Every row comes from one small tree of marks. Brackets hold a mark, then the marks that hang from it, in the order of their numbers. Every link used is in the known rows. Which tree was each row made from?
Known rows
(k_738 k_170 k_247 k_394): [ 31  25   1 -28 -67 -52  20  14   2  19 -12 -23 -20  30 -24 -12  40  43
  -1   9 -45 -59 -26   9 -79 -18   6 -25  17]
(k_733 (k_738 (k_247 k_65))): [ 16 -10  26  -7  -6 -20 -29  48  -2  30 -36  -8  20  17 -29 -15  11  54
   7  44 -50 -35   0 -10 -33  -9   3  -3 -22]
(k_738 k_247): [ 15  15   6 -13 -10   3  11  39  10  26 -39  -4  -8  30 -16  -1  36  51
   1   0 -33 -54   0   0 -42   6  -3  14   0]
(k_247 k_810): [-17  22  -3 -10   0  16   5  22  10  10  -7 -35  40   7 -27  26  -3  45
  -2  24 -50 -20   4 -41 -47   1 -24 -12   2]
(k_308 k_394): [ 18  22  -9 -13   2   3  -7  -8   7   6 -27 -17   6   8 -35  58 -16  48
  45  49 -37  -7  13  -8 -57  -1  10   5   6]
(k_519 k_810): [ -3  12 -17 -29  23  12 -12  39  19  18 -35  25  -1 -25 -35   4   6  25
  18  40 -47   6 -10 -22 -41 -11 -40  -2   2]
(k_170 (k_738 k_247 k_394 k_577 k_733)): [ 19  12 -23 -10   6 -10  11  47  18  -4 -14 -44 -15   1 -25   6  14  53
  -6  28 -72 -19 -16 -15 -53 -19  20 -23  18]
(k_65 (k_803 k_68)): [  0  41  13 -32  -6  -8   4  75  13  32 -23   2   3   3  -4  24   1  34
  -9  34 -28 -51 -15 -21   3   2   7  -2   5]
(k_733 (k_738 (k_247 k_65) k_394)): [ 22  -4  -5 -12 -22 -42 -29  45   3  29 -21 -26  14  10 -29  -9  14  54
  15  47 -50 -31 -13 -12 -46 -11   5  -8  -1]
(k_738 k_170 k_247 k_733): [ 13  13  42   2 -53 -31  18  -3  -3  13 -18  -6  -6  38 -18  -7  -4  37
 -14  43 -38 -66 -19   8 -67 -44  -4 -43 -11]
(k_794 (k_247 k_65 k_810)): [-17  12  34  -3  21 -12  15  23 -12   8 -45 -32  35  -2 -17  -5  -4  59
  13   6 -52 -36  18  -9 -59 -24 -30 -29 -21]
(k_308 (k_170 (k_738 k_247)) k_394): [ 20  12   7 -17  30  24   4 -10  45   7 -36  12   5  24 -50  42   4  52
  29  33 -55 -18  17   5 -38   8   7  16  -7]
(k_577 k_738): [ 39  19  -2  -9  27   0   9  25  17   8 -43 -13  19  -1 -30   4 -13  28
  38  13 -43   3  11   7 -40 -13   8 -15  -2]
(k_519 (k_810 k_247)): [  2  10  -7 -33  10  12  -5  45  18   8 -36  16   7 -20 -43  31  12  30
  28  39 -54   8  -6 -26 -58  -4 -42  -6  11]
(k_170 (k_738 k_394 (k_577 k_308))): [ 13   2 -36 -20  23  -5   1  48  18  -7 -33 -46  -1 -19 -46   7  20  45
   7  10 -88   6 -10 -40 -54   3  12 -43  12]
(k_247 (k_65 k_803) k_810): [-39  23  25 -11   7 -28   0  72  -3  14  -3 -38  52 -14  -5   0 -15  55
  -7  18 -66 -36  15 -44 -19   4 -13 -37  -6]
(k_519 (k_810 (k_247 k_65))): [ -6   6   5 -31  14  -8  -6  51   9  10 -37  10  11 -31 -38  14  10  37
  30  40 -62   6   0 -27 -57   0 -41 -22   6]
(k_308 (k_170 (k_738 (k_247 k_65))) k_394): [ 15   9  15 -15  33  11   3  -5  39   8 -37   8   9  16 -46  30   3  57
  30  34 -62 -19  20   6 -38  10   8   5 -11]
(k_794 (k_247 (k_65 k_803) k_810)): [-20  18  38  -8  21 -16  11  48  -8   8 -39 -25  35   0  -9   2  -8  57
   7   1 -50 -44  18 -10 -39 -29 -24 -24 -20]
(k_247 (k_65 (k_803 k_68)) k_810): [-36  32  32 -21  -5 -31   4  71  -2  25  -4 -44  48 -12  -3   2 -10  55
 -10  36 -60 -51  11 -46 -17  10  -9 -38  -6]
(k_927 (k_65 (k_803 k_68))): [  6  51  -8 -28   1   2 -22  71  10  38 -59   1  -1  -7  -4  27 -20  31
  -1  41 -20 -64   4 -22  -8 -18 -13 -22  -4]
(k_738 k_394): [ 12  26 -48 -18 -13 -27   5  21  10  16 -11 -29  -1 -13 -24  19   6  39
  23  22 -38  -5 -29 -18 -57  -1  -6 -18  32]
(k_247 k_65): [-11   9  20  -6  16 -35   2  38 -14  22 -37 -13  18 -26 -13 -25  -2  54
  14  20 -54 -17  -1 -16 -38   8  -8 -43  -8]
(k_308 k_170 k_394): [ 17  19   0 -15   5  23   2 -14  39  13 -27  19  14  16 -44  49  -9  45
  47  48 -32 -11   3  -4 -39  14  -9  14   4]
(k_170 k_738): [  1   6   0 -11  59   9   1  22   7   1 -42 -11   7 -15 -39   7  -1  41
 -12  10 -74   6   2 -11 -37 -12  10 -24 -11]
(k_577 (k_738 (k_170 k_308) k_394 k_733)): [ 55  26  -5  -4 -23 -58  -2  -7  23  -4 -16 -28  23  -5 -30  12 -40  28
  26  48 -45   4  -4   1 -73 -44   9 -66  16]
(k_794 (k_247 (k_65 (k_803 k_68)) k_810)): [-19  25  42 -14  14 -18  15  48  -7  15 -40 -30  33   1  -7   3  -5  56
   4  14 -47 -54  16 -12 -38 -24 -21 -25 -20]
(k_794 k_247): [  9  13  18  -7  23   8  16  15  -3  10 -61   0   4   8 -21   8   4  45
  18   1 -30 -27   1  10 -53 -31 -23  -6 -14]
(k_927 (k_65 k_803)): [  4  41 -14 -18  13   6 -27  72   9  27 -58   8   3  -9  -7  25 -25  31
   4  23 -25 -48   7 -21  -9 -23 -17 -21  -3]

Which tree is each row?
[ 28   3  28 -23 -57  -9   5  29   0  -5 -33 -23   1  17 -49   6  22  40
  27  35 -68 -31  -5 -37 -73   1   5 -54  -6]
(k_738 k_170 (k_577 (k_308 k_394)))
[ 38  18  23   1  -4 -24  14  -5   8   0 -28 -13  20   5 -31   0 -41  18
  27  43 -47  -5  -2  13 -59 -48   7 -54  -9]
(k_577 (k_738 k_170 k_733))
[ 23 -18   4 -10 -16   7 -35  60   8  14 -37 -17  24   8 -46   4  10  42
  20  53 -58 -11 -12 -46 -38  -1  -3 -18 -13]
(k_733 (k_738 (k_577 k_308)))
[  6   2  20  -2  25  -8   9  56   5  -1 -31 -30  -4  -2 -20 -17  10  60
 -14  26 -79 -26   2 -14 -40 -14  19 -33  -8]
(k_170 (k_738 (k_247 k_65) k_577 k_733))
[ 19   2 -16 -14 -30 -18 -27  38  14  23  -6 -38  25  26 -35  16  14  51
   8  49 -48 -32 -11 -24 -52 -14  -2   7   4]
(k_733 (k_738 (k_247 k_810) k_394))
[ -3 -12 -18  -2  24   7  -9 -18  38   5 -51 -18  27   5 -62  48 -21  31
  37  42 -68  -8  10 -43 -54   5 -17 -51 -17]
(k_577 (k_308 (k_170 (k_738 k_733)) k_394))
[ 41   1 -12 -20 -43 -11 -24  71  13  20 -14 -26   1  24 -30  -1  35  56
  17  47 -46 -30 -23 -20 -45  -4  12  15  14]
(k_733 (k_738 k_247 k_394 k_577))
[ -3  13  32 -17  -3 -28  10  67  -6   5 -32 -17  25  -9 -21  29   3  54
  21  12 -58 -21   3 -22 -43  13  -5 -33  11]
(k_810 (k_247 (k_65 k_803)))
[ 38  28  -5 -25 -53 -68 -10   1  12   5 -11 -16   9  -6 -30   6   4  46
  -6  30 -44 -13 -21 -20 -79 -15  -2 -59  26]
(k_738 (k_170 k_308) k_394)
[ 29  -6  42 -13 -34 -19 -23  27  -2  23 -31   4  12  36 -40 -12  15  42
  -5  47 -49 -43 -10  -1 -47 -28   5  -9 -26]
(k_733 (k_738 k_170 k_247))
[-14  26  32 -22   5 -43   2  73  -8  32 -30 -10  15 -22   0 -14  -3  50
   1  30 -47 -44  -4 -20  -8   9   4 -37  -6]
(k_247 (k_65 (k_803 k_68)))
[ 11  -1  26   0 -62 -19  10  23  -2  -5 -21 -27   7  10 -37  -5  -9  29
   9  58 -62 -33 -29 -44 -71 -27 -10 -87  -7]
(k_738 k_170 (k_577 k_308) k_733)
[ 36  15  64 -19 -48 -67 -10  13   1  13 -38  -6   9  25 -20 -13  21  71
  -8  25 -51 -62  27   1 -70  -3  13 -42 -11]
(k_738 (k_170 (k_308 k_394)) (k_247 k_65))
[ 31  10   8  -3  28 -13 -29  41  32 -15 -32 -16  21 -18 -28  19 -15  65
 -31  42 -67  12  11 -43 -42  -9  12 -48   8]
(k_170 k_308 (k_738 k_577 k_733))
[ -7  17  12 -41   6 -13  -5  69  12  18 -34  10   9 -29 -30  19  11  35
  23  49 -57 -10  -4 -29 -42   2 -34 -19   7]
(k_519 (k_810 (k_247 (k_65 (k_803 k_68)))))
[ -8  10   8 -34  14 -10  -8  69  11  10 -33  14  12 -30 -32  18   7  36
  26  36 -61   0   0 -28 -44  -2 -37 -18   8]
(k_519 (k_810 (k_247 (k_65 k_803))))
[ 35   0  11 -19 -50 -40 -21  24   2  22 -16 -15   6  28 -40  -6  17  42
   5  49 -49 -37 -23  -3 -60 -30   8 -15  -4]
(k_733 (k_738 k_170 k_247 k_394))
[ 13  22 -41   1 -41 -39  11  14  16  19  -1 -41 -11  18  -9  21  -2  45
  13  42 -28 -45 -31  -7 -66 -25  -5 -19  31]
(k_738 k_247 k_394 k_733)
[ 11  24 -13  -3 -58 -61  12 -22  -3   3  10 -31   1  -4 -26  13 -34  26
   9  65 -43 -18 -48 -10 -84 -53  -7 -75  20]
(k_738 k_170 k_394 k_733)
[ 12   9  26   3 -39 -18  15  73   0  14 -17 -29  -7  15   2 -25  19  66
   7  42 -45 -59 -11 -18 -44  -2   3 -23   6]
(k_738 (k_247 k_65) k_577 k_733)
[ 21  -6  56 -22 -68 -37  17  68  -9  14 -45 -27  -7  28 -27 -54  61  57
   4   4 -76 -78   1 -26 -66  13   4 -59 -17]
(k_738 k_170 (k_247 k_65) (k_577 k_308))
[ -3   5   6  -2  43  22  10   6  39  10 -32  23  17  -2 -40   6 -13  35
  -3  30 -55  -3 -17 -11 -23  -8 -18 -24  -9]
(k_308 (k_170 (k_738 k_733)))
[ 47   2  14 -20 -53 -52 -38  25  13  20 -19 -11  16  26 -38  -1  15  52
  -7  52 -46 -34 -13 -13 -62 -24   8 -21   0]
(k_733 (k_738 (k_170 k_308) k_247 k_394))
[ -1  20  36 -24 -11 -31  14  66  -5  13 -33 -22  23  -8 -19  30   7  54
  18  25 -54 -32   0 -23 -42  17  -2 -35  10]
(k_810 (k_247 (k_65 (k_803 k_68))))
[  38   24    3  -14 -102  -46   25   39    4    4   13  -40  -26   31
  -14  -11   26   49    4   49  -45  -62  -43   -8  -82  -32   10  -40
   30]
(k_738 k_170 k_247 k_394 k_577 k_733)
[ 10  11   1  -5  35  20  -1 -27  42  -1 -25   8  15   7 -51  54 -32  43
  32  60 -55   3   6  -4 -41  -9   2  -8  -5]
(k_308 (k_170 (k_738 k_733)) k_394)
[ 18  20  13 -20 -42  27  18  83  16  12 -13 -35   3  39 -14  -3  58  66
  -3   6 -49 -62   4 -31 -44  22  -3  23  12]
(k_738 (k_247 k_810) k_577)
[ 36  18  19 -12  17 -24  11  60  15  17 -45 -15  14  11 -13 -16   5  41
  29  -2 -48 -33  24  16 -28  -8  17  -9  -7]
(k_577 (k_738 (k_247 (k_65 k_803))))
[ 26  -8   5   6  -7 -33   3 -12  15  -1 -51 -37  33   6 -51   7 -40   7
  41  37 -67 -12   7 -23 -71 -37  -8 -96 -23]
(k_577 k_308 (k_738 k_170 k_733))
[ 38  15 -18 -20  22 -40 -26  31  39   2 -37 -25   9  -4 -29  17  19  70
 -32   4 -65  -9  18 -23 -54   2  17 -25  18]
(k_170 k_308 (k_738 k_247 k_394))
[ 30   3 -43 -12 -11 -26   5  24  36  11 -41 -73  32  20 -45  18  10  28
  48   0 -68 -30  22 -33 -72   1  -7 -45   4]
(k_577 k_308 (k_738 (k_247 k_810) k_394))
[ 33   1 -51 -10   8 -31  -1  14  29   8 -50 -55  27  -8 -49  17 -10  17
  60   9 -63   2   7 -31 -67  -3  -5 -61   5]
(k_577 k_308 (k_738 k_394))
[ 22   7 -48  -4 -69 -28  10  54  23  10  -8 -65 -14  22 -19  13  26  49
  26  39 -48 -53 -30 -45 -72  -2  -5 -38  33]
(k_738 k_247 k_394 (k_577 k_308) k_733)
[ 27  25  -7 -11 -82 -43  17  24  -1  -7  19 -38 -11  -2 -22   0  -7  37
  14  66 -50 -21 -54 -23 -81 -37   3 -64  32]
(k_738 k_170 k_394 k_577 k_733)
